Every row comes from one small tree of marks. The marks that hang from a mark follow it in brackets, in alphabetical order. Every link used is in the known rows. Which tree was each row made from?
Known rows
nevik(lubol(guza natob toka) pegul): [ 29.4  20.1 -62.7  -5.1  -7.0  21.5  -5.7  34.7  46.8  -5.0  -4.0 -25.4
  -0.4 -23.6   3.2 -22.2 -17.8]
natob(lubol(guza zigi) ruram): [-13.1  19.6  40.2   1.3 -26.1  22.2  27.3 -27.9   8.3 -46.4  14.0   5.7
  -0.9 -37.5  16.0 -36.2   6.9]
natob(lubol ruram): [-31.3  18.4  53.0 -22.5 -47.8  10.8  39.8 -32.1 -18.0 -29.0  -2.1 -35.3
   8.2 -32.8  19.6  -9.8   8.0]
natob(lubol(toka)): [ 10.0  -3.0  -2.4 -30.3  -9.0   7.9   5.8   6.3  -4.8 -33.9  -0.6 -14.7
   8.3 -12.9 -19.8 -18.4  14.1]
natob(lubol(toka zigi) ruram): [ 10.6  26.9  36.8 -15.1  14.3  -3.7   3.1 -20.0   5.8 -19.0  29.4  19.0
   0.1 -35.4  -4.3 -25.9  10.9]
badu(ruram(natob(lubol(nevik toka zigi)))): [ 25.5  28.5 -18.6   7.2  11.2 -34.1 -20.2 -18.2  34.8  30.2  17.9  31.7
 -38.6  57.2 -31.4 -39.9  -5.4]
toka(lubol): [ -2.8 -21.4   7.3 -60.0 -25.4  20.9  -5.7  20.9 -17.5 -74.2 -11.5 -45.6
   1.2  -9.8   4.8 -20.2   9.0]
badu(ruram(natob(lubol(zigi)))): [-17.4  29.0   6.3 -20.9 -28.3   1.9  17.7 -26.2  22.7 -21.5  -7.9  -2.1
 -35.0  15.4 -10.9 -28.6   0.6]
ruram(natob(lubol(nevik toka))): [ 28.3   9.7  -5.3   5.4  -1.0 -10.1  -4.9 -18.0   3.3   3.3  11.8 -15.7
 -19.6  50.7 -24.4 -20.3 -24.4]
nevik(lubol(natob(ruram) toka)): [ 16.7  42.0  -1.7  -5.8   9.6 -31.1  -3.0  30.0   3.5  11.7  18.5 -13.8
   2.0 -42.8   8.6   3.2 -21.9]
natob(ruram): [ -3.5   3.9  38.8 -20.3 -40.4   5.5  20.9  -0.6  -9.9 -33.9 -15.2 -29.4
  -7.9 -32.2  17.6 -17.3  -4.5]
toka(lubol(guza natob(ruram) nevik(pegul) zigi)): [ 16.7  32.4  -7.4  20.2   0.3  11.5 -33.0 -23.9  48.3   3.1  48.4  -9.6
  -6.5   2.2  45.9 -44.2 -17.0]
ruram(natob(lubol(zigi))): [  1.2  12.2  20.8 -20.1 -12.0  23.6  12.0 -32.9   9.4 -53.1  -6.8 -23.6
 -26.2   2.2  -9.6 -33.0  -6.9]
ruram(natob(lubol(guza))): [ -9.6   6.4   2.2   0.0 -46.1  41.2  43.3 -13.3  -2.0 -57.5  -6.9 -34.8
 -14.0  11.7   0.3 -12.7 -35.3]
badu(ruram(natob(lubol(guza nevik(pegul) zigi)))): [ -3.7  28.8 -25.5  15.1 -44.0  20.9  10.3 -52.1  65.9  19.5  -5.8   0.7
 -40.8  56.7   0.5 -55.5  -7.4]
toka(lubol(guza natob nevik(pegul) zigi)): [ 31.1   5.8 -42.8   7.6   5.7  20.6 -49.7  -5.8  58.3 -18.4  25.1 -17.4
 -10.0  18.1  23.3 -59.9  -1.5]

Write each row's tree
[ 21.9  -4.7 -35.5  15.3  -8.6  -3.7 -35.3  26.5  12.1 -27.5  25.0 -25.4
  -0.3  22.9  19.4 -31.4 -17.7]  toka(lubol(guza natob nevik))
[ 59.5   2.7 -43.0  25.0  22.4 -38.3 -53.2  33.1  22.9  19.3  14.0  -2.8
  -9.7  16.6 -10.9 -33.1  -9.7]  lubol(natob nevik toka)
[ 57.8   7.7 -69.1  39.1   0.9   5.9 -35.9  19.5  56.6  25.3  13.9  -6.4
  -8.6  21.3   4.6 -42.9 -21.5]  lubol(guza natob nevik(pegul) toka)
[ 44.4  23.9 -60.5  -4.5  20.7  17.9 -26.6  27.8  66.3 -10.6   3.7   2.4
 -11.1 -30.3  -5.0 -45.5  -5.4]  nevik(lubol(guza natob toka zigi) pegul)
[ 10.4  -3.7 -11.0   0.7 -30.8  35.0  -8.0 -47.1  54.3 -17.2 -14.2 -11.7
 -13.4  14.9   2.2 -75.6  30.4]  natob(lubol(guza nevik(pegul) zigi))
[  5.9  25.4   0.9  32.5 -27.3   4.8  13.0  18.7   8.9 -20.5  17.6 -15.3
  -0.4 -35.8  36.4  -9.7 -35.3]  lubol(guza natob(ruram))
[ 30.2  50.5 -25.2   9.4  15.6  10.0  -8.8   8.6  58.0   9.9  26.0   9.4
  -8.1 -45.3  16.8 -29.2 -20.6]  nevik(lubol(guza natob(ruram) toka zigi) pegul)
[ 23.6  -1.9 -32.0   5.5 -25.5  25.9  -0.7 -20.8  38.0   5.9   2.0 -10.7
   1.4  26.8  -8.6 -45.6   6.3]  natob(lubol(guza nevik(pegul) toka))
[  5.1   9.4   4.8   2.3 -18.7  38.5  21.7 -19.9  17.9 -62.9   1.2  -8.5
 -25.4   5.0  -5.2 -36.3 -21.1]  ruram(natob(lubol(guza zigi)))
[ 22.2  24.9   3.2  30.6  15.5 -16.4 -38.9   2.2  22.2 -13.0  55.8   8.7
  -7.4   1.1  33.9 -38.8 -20.8]  toka(lubol(guza natob(ruram) nevik zigi))
[ 66.4 -14.0 -44.1  10.4   9.7  17.1 -41.1   5.5  65.2  -4.7  -5.6  21.8
 -27.2  19.8 -15.6 -77.3   7.6]  lubol(guza nevik(pegul) toka zigi)
[-31.3  24.3   3.1 -22.1 -55.6   6.0  39.5 -19.2   3.1 -14.4 -15.5 -29.8
 -23.5  22.7  -3.8  -4.8 -13.4]  badu(ruram(natob(lubol)))
[ -5.4  23.2  33.5 -17.1 -13.9  -0.1  23.9 -11.9 -13.8 -13.9  21.2  -8.6
  11.9 -27.4   2.0  -2.4  -2.5]  natob(lubol(toka) ruram)
